What can hang from each mark
z_759: z_195 z_465 z_643
z_643: z_180 z_402 z_759
z_180: z_465 z_643
z_402: z_643
z_195: z_759
z_465: z_180 z_402 z_759

Each row was made from one small tree. The marks that hang from a mark follow it in brackets, in the order of their numbers. Every link used is in the known rows. Write each row's tree.
Known rows
z_759[z_465]: 0.03	-0.08	2.02	-0.32	0.81	0.25	-0.49	0.50	0.34	-0.29	0.38	-1.87	0.08	-0.24	-0.05	0.16	1.90	-0.47	0.05	0.78	-0.01	0.13	-0.73	0.84	-0.10	-0.91	0.06
z_402[z_643[z_180[z_465] z_759[z_195]]]: 1.01	-0.26	-3.33	0.87	1.38	-0.30	-1.20	0.92	0.98	-2.29	3.65	-2.92	-1.31	-0.11	-0.09	-0.38	3.77	1.32	-0.87	5.56	1.97	0.64	2.50	2.98	1.26	0.46	1.32
z_465[z_180]: 0.06	-0.58	0.32	-0.53	0.72	0.86	-1.29	0.62	0.35	0.77	-1.15	-2.22	-1.22	1.41	-0.35	-0.85	0.63	-0.56	2.27	0.06	0.23	-1.68	-0.59	0.61	-0.70	0.22	-1.85
z_759[z_195 z_643[z_180[z_465] z_402]]: -0.26	2.24	-0.19	-1.39	-0.58	0.51	-2.74	-0.88	2.09	-3.73	3.55	-2.77	-0.42	-1.15	0.88	1.10	3.02	3.85	0.26	4.89	2.45	-2.05	1.48	1.73	2.90	-0.41	3.03
z_180[z_465[z_402 z_759[z_195]] z_643]: -2.13	0.47	-0.60	0.99	-0.32	0.31	-3.25	0.04	-0.09	-1.57	1.11	-1.50	-1.12	0.19	0.41	-1.07	1.50	2.08	2.12	1.97	1.41	-3.82	1.07	4.07	1.60	-3.28	4.03
z_195[z_759[z_465[z_180 z_402] z_643]]: -1.94	1.57	3.55	0.35	-0.49	1.60	-2.81	0.98	-1.39	-1.35	-1.60	-5.07	-2.07	1.72	-0.95	1.68	5.00	2.57	3.16	3.46	0.69	-3.90	-2.75	2.69	0.11	-1.33	-1.22
z_402[z_643[z_180 z_759[z_195 z_465]]]: 1.40	0.33	-2.91	0.61	1.72	0.64	-0.49	0.71	0.88	-2.35	2.84	-2.89	-1.40	0.00	0.50	1.16	4.56	0.61	-0.95	5.84	0.50	0.45	0.76	3.06	0.79	-0.63	-0.55
z_180[z_465[z_402] z_643[z_759]]: -2.39	-0.28	1.95	1.54	0.10	0.60	-2.81	3.88	-0.38	-2.20	1.41	-2.77	-0.94	0.18	-0.90	-1.49	2.56	2.29	0.30	3.40	3.28	-2.40	0.01	1.86	0.27	-0.92	4.01
z_180[z_465]: 0.08	-0.65	1.06	0.25	0.37	-0.74	-1.09	1.14	0.26	-0.28	1.00	-1.94	0.59	-0.21	-0.70	-1.25	0.85	0.65	0.54	0.41	1.32	0.25	0.45	0.55	0.26	-0.22	1.67
z_465[z_180 z_402 z_759]: -1.57	0.01	0.28	0.31	0.73	0.76	-3.20	0.68	-0.29	1.37	-3.68	-0.57	-2.35	1.17	0.27	-2.01	2.37	-1.32	3.73	0.05	-1.96	-3.48	-0.30	2.98	0.87	-1.50	-2.04
z_759[z_195 z_465[z_180[z_643] z_402]]: -1.60	0.53	0.09	0.17	0.95	1.72	-3.64	0.51	-0.62	-1.46	-0.03	-5.17	-2.32	1.48	-0.03	1.09	3.08	1.76	3.65	3.17	1.97	-4.63	-1.86	3.01	0.60	-3.18	1.54
z_643[z_402 z_759[z_195 z_465]]: 0.69	2.38	1.31	0.75	0.77	1.08	-3.54	-0.97	2.19	-2.36	2.67	-0.38	-2.04	-0.46	0.30	1.80	3.86	1.73	0.12	4.31	1.04	-0.82	-0.15	1.58	2.37	-1.92	0.88
z_402[z_643[z_180]]: 0.63	0.21	-2.38	-0.44	0.39	-0.93	1.31	0.45	-0.19	-0.58	-0.05	-1.25	-0.37	-0.30	0.41	0.06	1.66	-0.58	-0.71	2.64	-0.56	0.80	0.83	-0.01	0.24	0.97	-0.90
z_180[z_465 z_643[z_402]]: -1.06	1.80	4.41	-0.15	-1.04	-0.96	-2.50	1.20	1.70	-2.26	1.33	-2.04	-0.52	-0.27	-0.78	-1.16	0.78	2.23	0.98	2.34	3.09	-1.60	0.06	-0.76	1.38	-0.66	4.75
z_643[z_180[z_465] z_402 z_759]: 0.04	1.18	1.55	0.17	0.44	0.67	-3.12	2.33	2.69	-2.21	1.65	-1.54	-0.67	-0.47	-0.79	-2.26	3.70	1.55	-0.63	3.78	1.46	0.00	0.91	1.06	1.87	0.71	1.37
z_465[z_180 z_402[z_643] z_759[z_195]]: -0.28	0.23	-2.59	1.34	0.97	-0.86	-3.28	-1.42	-0.75	0.70	-1.82	-1.30	-3.97	1.12	0.80	0.44	3.13	-0.73	3.43	2.75	-1.63	-3.23	0.98	3.82	1.76	-2.15	-1.10
z_465[z_402[z_643[z_759]]]: -0.48	0.31	-0.61	2.38	0.87	-1.38	-1.51	1.47	-1.54	-0.67	-0.55	0.21	-2.40	-0.38	0.02	0.93	3.97	0.19	-0.98	3.95	0.29	-0.42	-0.01	1.15	0.84	0.03	0.31
z_465[z_180 z_402]: -1.38	-0.25	-0.24	0.34	0.53	0.49	-2.95	1.36	-1.00	1.02	-2.90	-1.83	-2.01	1.08	-0.19	-0.30	2.45	-0.14	2.93	0.47	-0.57	-2.41	-0.88	1.15	0.86	-0.67	-1.01
z_402[z_643[z_180 z_759[z_195]]]: 1.35	0.42	-4.66	0.70	1.19	0.57	-0.16	0.11	0.60	-2.09	2.55	-0.87	-1.44	0.16	0.40	1.06	2.90	0.84	-1.68	5.02	0.70	0.35	1.55	2.31	0.70	0.21	-0.72
z_643[z_180 z_402 z_759]: 0.20	1.83	0.29	-0.14	0.23	1.46	-2.16	1.31	2.29	-2.08	0.60	0.72	-1.08	-0.42	-0.14	-0.92	2.79	0.85	-1.18	3.39	-0.23	-0.15	0.53	0.41	1.43	0.63	-0.83
z_643[z_180 z_402]: -0.02	1.81	-0.05	-1.06	-0.22	0.48	-1.46	0.00	1.73	-1.23	-0.33	0.37	-0.63	-0.47	0.40	-0.42	1.63	0.76	0.16	1.82	-1.31	-0.26	0.24	-0.59	2.20	0.45	-0.08
z_759[z_195]: 0.37	0.30	-2.54	0.39	0.06	0.29	-0.70	-2.03	0.17	-0.77	1.52	0.24	-0.63	0.48	0.59	1.73	0.15	1.11	0.38	0.73	0.27	-0.48	0.79	1.47	0.86	-1.08	0.43
z_195[z_759[z_465 z_643[z_402]]]: -0.28	4.02	5.95	-0.02	-1.85	0.29	-1.84	-0.66	1.15	-3.14	1.11	-2.11	-0.91	-0.01	-0.80	2.17	3.18	3.35	0.50	3.98	0.63	-1.72	-2.09	0.10	1.24	-1.14	0.82
z_465[z_180[z_643] z_759]: -0.98	-0.25	1.54	-0.41	0.00	1.51	-0.87	1.61	1.41	-0.37	-0.94	-2.38	-1.12	1.52	-0.03	-3.36	-0.40	-0.85	3.33	0.22	1.31	-4.28	-0.74	1.90	-2.54	-0.85	-0.59

Which tree is each row?
-0.64	-0.01	0.56	1.44	0.60	-2.96	-2.33	1.18	-1.95	-0.36	-0.67	-2.09	-1.48	-0.35	-0.21	0.21	3.44	0.37	0.75	2.95	0.93	0.21	0.76	0.82	2.23	-0.44	2.68 => z_180[z_465[z_402[z_643]]]
-0.46	-0.24	3.07	-1.02	0.59	1.46	-1.36	2.16	0.58	-1.07	-0.08	-5.63	-1.03	1.55	-0.26	-1.22	1.61	0.17	2.44	1.49	2.65	-3.08	-2.15	0.96	-1.95	-1.28	0.36 => z_759[z_465[z_180[z_643]]]
0.08	2.22	2.62	-1.19	0.25	1.04	-3.80	-1.77	1.92	-2.76	1.66	-4.28	-2.19	0.14	1.10	2.45	3.89	2.22	2.62	4.47	2.29	-4.19	-1.28	1.92	1.67	-1.74	0.25 => z_759[z_195 z_465[z_180] z_643[z_402]]
-0.46	1.97	-0.46	-0.75	-1.68	1.79	1.13	0.42	-0.12	-2.68	1.18	-1.95	0.44	0.79	-0.78	0.70	1.28	2.93	-0.47	2.98	0.25	-1.36	-0.40	1.37	-0.78	0.57	-0.66 => z_195[z_759[z_643[z_180]]]
-0.43	4.00	1.93	-0.87	-2.28	1.35	-1.16	-0.54	1.08	-3.29	0.52	-0.65	-0.67	0.22	-0.84	1.25	2.28	3.47	-0.09	3.84	-0.02	-1.56	-0.60	0.10	1.30	0.37	-0.05 => z_195[z_759[z_643[z_180 z_402]]]
-0.60	0.99	-4.90	0.63	0.54	-0.52	-1.61	-1.28	-0.61	-0.67	-0.69	0.80	-2.52	-0.12	0.98	0.14	3.15	0.12	0.38	3.67	-2.50	-1.41	1.64	3.74	2.63	-1.67	-0.47 => z_465[z_402[z_643[z_180]] z_759[z_195]]
-1.71	1.16	-1.59	-0.97	0.63	1.87	-1.94	-0.61	-0.78	-2.69	1.71	-3.24	-0.28	-0.88	1.92	2.64	4.62	2.84	-0.02	4.79	0.67	-3.18	-0.02	3.55	2.26	-2.05	0.89 => z_759[z_195 z_465[z_402] z_643[z_180]]
-0.80	2.71	1.63	-1.65	-1.09	1.07	-1.38	-0.37	2.46	-2.54	0.19	0.55	-0.39	-1.48	1.27	-1.35	1.82	1.02	0.08	3.09	-0.54	-2.91	0.81	1.69	1.24	-0.21	-0.40 => z_465[z_759[z_643[z_180 z_402]]]
-0.67	2.11	1.07	-0.10	-0.61	1.58	-3.84	-1.06	3.04	-1.36	0.08	-0.85	-3.00	1.44	0.27	-1.01	0.42	1.25	3.84	2.29	0.92	-5.31	-0.26	2.14	1.06	-2.15	0.85 => z_465[z_180[z_643[z_402]] z_759[z_195]]
-0.41	2.99	2.82	-0.66	-2.16	0.54	-1.92	0.61	1.18	-3.54	1.78	-2.67	-0.41	0.08	-1.30	0.04	3.15	4.07	0.69	4.27	1.29	-1.16	0.27	0.74	1.73	0.66	1.77 => z_195[z_759[z_643[z_180[z_465] z_402]]]
-0.19	2.32	2.59	0.55	-0.01	1.45	-3.18	0.38	2.52	-3.76	3.46	-1.98	-2.03	-0.07	-0.03	1.38	2.98	2.82	-0.18	4.86	2.85	-2.54	-0.84	1.46	1.06	-2.28	2.94 => z_180[z_643[z_402 z_759[z_195 z_465]]]
-0.03	0.50	-3.32	2.36	0.87	-1.03	-2.24	-0.43	-1.25	-1.33	1.05	0.25	-2.77	-0.31	0.58	2.43	3.95	1.37	-0.38	4.79	0.63	-0.69	0.77	2.71	2.13	-0.99	0.72 => z_465[z_402[z_643[z_759[z_195]]]]
-1.40	0.15	-0.49	0.20	1.65	1.97	-2.40	3.08	-0.37	-1.31	-0.38	-2.17	-0.80	-0.21	0.09	-0.70	5.37	0.48	-0.47	3.57	-0.33	-0.86	-0.71	2.93	1.29	-0.85	-0.75 => z_643[z_180 z_759[z_465[z_402]]]
-0.17	2.66	-1.29	-1.56	-1.03	1.39	-1.81	-2.18	1.63	-3.53	2.42	-0.74	-0.62	-0.99	1.31	2.10	2.08	3.20	-0.61	4.46	1.01	-2.49	1.02	1.20	2.55	-0.46	0.97 => z_759[z_195 z_643[z_180 z_402]]
-0.44	1.30	0.85	-0.52	-1.69	1.07	-0.15	1.31	-0.04	-2.94	2.39	-3.85	0.91	0.60	-1.37	-0.35	2.45	3.42	0.28	3.32	1.75	-0.90	0.24	1.80	-0.34	0.74	0.85 => z_195[z_759[z_643[z_180[z_465]]]]
-0.05	-0.01	-3.02	2.08	1.54	-0.24	-3.47	0.30	-0.86	-0.73	-0.11	-1.89	-3.90	1.16	-0.06	1.78	4.76	0.50	1.95	4.95	0.73	-2.37	0.26	3.42	1.31	-0.79	-0.89 => z_465[z_180 z_402[z_643[z_759[z_195]]]]
-1.71	0.29	-0.66	1.78	0.33	1.06	-3.55	1.82	-0.20	-2.66	2.71	-2.71	-1.58	0.46	-0.32	0.35	2.94	3.37	0.62	4.19	3.56	-2.95	0.55	3.35	0.84	-2.10	4.48 => z_180[z_465[z_402] z_643[z_759[z_195]]]
-0.11	0.66	-1.19	1.22	1.06	-1.72	-2.09	-1.41	-1.73	-0.85	0.18	-1.91	-2.51	-0.36	0.69	3.01	4.49	0.85	0.77	4.31	-0.33	-0.57	-0.11	2.38	2.54	-2.65	1.24 => z_759[z_195 z_465[z_402[z_643]]]
-0.46	2.68	-1.06	-1.25	-0.92	1.58	-1.97	-2.67	2.53	-2.98	1.88	0.75	-0.93	-1.25	1.97	0.32	1.81	2.06	0.15	3.82	-0.58	-3.22	1.35	2.84	2.32	-1.17	0.05 => z_465[z_759[z_195 z_643[z_180 z_402]]]
-0.23	2.28	0.69	0.99	-0.46	1.32	-2.76	-0.62	2.14	-3.68	3.18	-0.02	-2.14	-0.11	0.00	1.11	1.06	2.88	-0.34	4.40	2.63	-2.85	0.00	0.86	0.77	-1.33	2.88 => z_180[z_643[z_402 z_759[z_195]]]
1.52	0.32	-2.83	1.98	0.60	-0.90	-0.52	-0.43	0.31	-1.55	2.76	-0.12	-1.72	-0.02	0.32	2.07	1.95	0.57	-1.27	4.31	1.39	0.12	1.39	1.96	0.31	-0.25	0.17 => z_402[z_643[z_759[z_195]]]
-1.79	0.73	-0.12	0.47	-0.12	0.04	-3.51	-0.78	-0.46	-1.70	1.79	-1.31	-1.03	-1.10	1.41	0.27	3.06	2.49	1.30	3.06	1.34	-3.82	1.43	4.62	1.85	-2.27	2.79 => z_180[z_465[z_402 z_759[z_195 z_643]]]
-0.29	1.86	3.69	0.09	-1.22	1.01	0.10	-0.16	-0.43	-2.41	1.46	-3.12	0.18	0.47	-0.77	2.04	2.36	2.54	0.44	2.86	0.91	-1.12	-1.82	1.60	-0.51	-0.97	0.08 => z_195[z_759[z_465 z_643]]
-1.90	1.42	-1.27	0.38	-0.63	0.93	-2.12	-2.17	-0.64	-1.47	0.79	0.98	-1.37	-0.74	1.98	1.51	1.91	1.91	0.76	2.66	-0.24	-4.11	0.71	4.22	1.64	-2.21	0.68 => z_465[z_402 z_759[z_195 z_643]]
-0.68	2.55	1.26	-1.59	-1.06	0.87	-0.84	-0.03	1.42	-2.89	1.01	-0.89	-0.13	-1.29	0.63	0.24	1.94	2.06	-0.69	3.67	0.67	-2.02	0.07	-0.04	1.53	0.62	0.26 => z_759[z_643[z_180 z_402]]
-0.34	-0.04	1.28	0.47	1.71	-1.27	-2.68	1.29	-1.77	0.16	-2.75	-4.48	-2.86	0.74	0.16	0.75	4.96	-0.85	2.57	3.33	-0.31	-1.53	-1.52	1.66	1.19	-1.23	-0.92 => z_759[z_465[z_180 z_402[z_643]]]
-0.04	2.83	0.71	-0.51	-1.29	-0.15	-2.07	-2.99	1.19	-3.03	2.61	-0.09	-1.46	-0.94	1.29	3.17	1.20	3.38	-0.32	3.70	1.60	-2.58	0.41	0.56	2.26	-1.14	1.85 => z_759[z_195 z_643[z_402]]
-0.66	0.99	-3.01	1.69	0.18	-1.84	-2.12	-1.99	-0.84	0.14	-0.70	1.57	-3.08	-0.26	1.09	1.59	2.63	-0.11	1.06	2.94	-1.68	-1.74	1.15	3.20	2.53	-2.04	0.45 => z_465[z_402[z_643] z_759[z_195]]
0.29	0.55	2.53	0.12	0.20	1.60	-1.68	0.97	0.35	-0.24	-1.56	-4.17	-1.42	2.67	-2.12	-0.18	2.88	0.48	3.74	1.06	-0.50	-0.97	-2.20	1.39	-0.99	-0.96	-2.35 => z_195[z_759[z_465[z_180]]]
-0.45	3.81	3.75	0.10	-2.71	0.19	-1.44	-1.34	0.46	-2.80	0.68	0.08	-1.37	-0.01	-1.04	2.09	1.32	3.49	0.51	3.23	0.78	-1.63	-1.11	-0.44	0.96	-0.29	0.81 => z_195[z_759[z_643[z_402]]]
-1.02	0.42	-2.64	0.34	1.86	2.53	-3.06	0.98	-0.23	-1.98	1.30	-1.70	-1.39	0.11	0.56	1.01	5.67	1.85	-0.21	4.25	-0.65	-1.54	0.14	3.95	2.40	-1.90	-0.33 => z_643[z_180 z_759[z_195 z_465[z_402]]]
-1.96	1.67	0.34	0.02	-1.51	1.00	-1.91	1.64	-1.57	-2.54	0.72	-3.10	-0.26	0.49	-1.31	0.04	3.81	3.53	0.78	4.00	1.08	-1.75	-0.03	2.62	1.20	-0.32	1.47 => z_195[z_759[z_643[z_180[z_465[z_402]]]]]
-0.30	2.42	2.31	-0.13	-0.94	-0.42	-3.45	-1.99	2.61	-2.75	2.62	-0.39	-0.98	-1.09	1.18	0.01	2.11	2.63	1.21	3.31	1.63	-3.07	1.59	3.00	2.57	-1.54	3.00 => z_180[z_465[z_759[z_195 z_643[z_402]]]]
-0.84	2.06	3.74	-0.45	-0.56	0.98	-2.88	0.67	2.73	-1.04	-1.73	-1.35	-2.71	1.26	0.02	-2.58	0.34	-0.09	3.43	1.25	0.74	-4.44	-0.94	0.80	-0.53	-1.45	0.09 => z_465[z_180[z_643[z_402]] z_759]
-0.22	-0.04	0.05	1.08	0.08	1.34	-1.92	1.60	1.34	-2.89	4.62	-2.87	-0.61	0.42	-0.68	-0.44	1.03	2.80	0.05	3.73	4.68	-1.86	0.92	2.48	-0.35	-1.21	3.93 => z_180[z_465 z_643[z_759[z_195]]]
-1.62	-0.32	-1.05	-0.09	0.72	0.16	-2.26	1.87	-0.78	-0.36	-0.79	-2.12	-0.03	0.03	-0.16	-1.75	3.45	1.08	0.77	1.77	-0.19	-0.55	0.77	1.62	2.23	-0.32	1.67 => z_643[z_180[z_465[z_402]]]
0.38	0.17	-4.25	0.16	0.66	2.45	-0.86	0.17	1.06	-1.92	2.62	-0.42	-0.35	0.33	0.03	0.35	2.01	1.46	-1.17	3.14	0.16	-0.48	1.39	2.68	0.70	-0.09	-0.88 => z_643[z_180 z_759[z_195]]
-0.53	1.50	3.58	-0.55	-0.75	0.66	-2.63	0.93	1.88	-1.44	-0.98	-2.57	-2.19	1.05	-0.63	-0.87	0.70	1.11	2.68	1.84	2.11	-3.62	-1.33	-0.76	0.09	-0.67	1.01 => z_465[z_180[z_643[z_402]]]
0.36	-0.18	-3.01	-0.75	0.54	1.07	-1.84	-0.11	1.89	-0.96	1.97	-1.17	-0.13	0.32	0.24	-2.29	1.82	0.63	1.44	1.37	-0.50	-0.90	2.35	3.57	1.18	-1.21	0.68 => z_643[z_180[z_465[z_759[z_195]]]]
-0.65	1.87	2.45	-1.67	-0.83	0.22	-2.00	1.03	1.69	-3.30	1.99	-2.85	0.15	-1.37	0.66	-0.70	2.79	2.62	-0.35	4.03	2.25	-1.51	1.07	0.56	1.99	0.72	2.26 => z_759[z_643[z_180[z_465] z_402]]
0.45	-0.47	-0.79	-0.11	0.76	-1.48	-0.19	1.58	0.97	-0.45	0.68	-1.66	-0.66	-0.50	0.26	-3.06	2.11	-1.23	0.62	2.44	-0.41	0.38	2.51	2.29	0.44	0.24	0.19 => z_402[z_643[z_180[z_465[z_759]]]]
-1.25	0.45	-2.25	0.65	0.91	1.26	-3.96	-1.47	-0.12	0.80	-2.28	-0.41	-2.87	1.76	0.48	-0.40	2.46	-0.08	4.25	0.97	-1.55	-4.02	0.25	4.19	1.61	-2.45	-1.66 => z_465[z_180 z_402 z_759[z_195]]
-1.77	-0.23	1.18	0.74	0.33	-0.66	-3.09	1.03	-0.32	0.38	-1.60	0.10	-0.90	-0.42	0.09	-2.52	2.53	-0.07	1.88	0.26	-0.72	-1.42	0.94	2.83	1.84	-1.47	1.46 => z_180[z_465[z_402 z_759]]
-0.66	0.14	2.02	-1.00	-0.06	1.23	-0.82	0.32	1.35	-0.82	-0.42	-2.18	-0.70	0.61	0.99	-1.68	0.84	-0.41	2.34	1.56	0.80	-4.26	-0.22	2.88	-1.60	-0.32	-1.82 => z_465[z_180 z_759[z_643]]
-1.33	-0.56	1.53	0.00	1.53	0.83	-3.25	1.46	-1.02	0.49	-2.99	-4.09	-2.05	0.92	-0.09	-0.23	4.46	-0.30	3.11	1.15	-0.20	-2.35	-2.02	2.12	0.86	-1.50	-1.01 => z_759[z_465[z_180 z_402]]
0.91	2.13	-0.59	-0.26	0.95	2.18	-3.15	0.04	2.73	-2.95	2.45	-1.06	-1.50	-0.42	0.39	0.80	4.60	2.07	-0.38	4.91	-0.04	-0.62	0.13	2.10	2.74	-1.24	0.10 => z_643[z_180 z_402 z_759[z_195 z_465]]
-0.44	2.04	2.55	-0.46	0.16	1.36	-3.78	-0.17	2.22	-2.50	0.98	-4.48	-2.62	1.18	-0.06	0.98	2.47	1.86	3.13	3.45	2.38	-3.96	-1.60	1.04	1.06	-2.49	1.61 => z_759[z_195 z_465[z_180[z_643[z_402]]]]
-0.32	2.00	1.66	2.03	-0.23	-1.76	-1.43	0.20	-2.34	-0.57	-1.61	-1.88	-2.36	0.90	-1.53	2.29	4.68	0.99	1.23	3.65	-1.59	0.26	-1.58	1.28	1.74	-1.87	0.24 => z_195[z_759[z_465[z_402[z_643]]]]
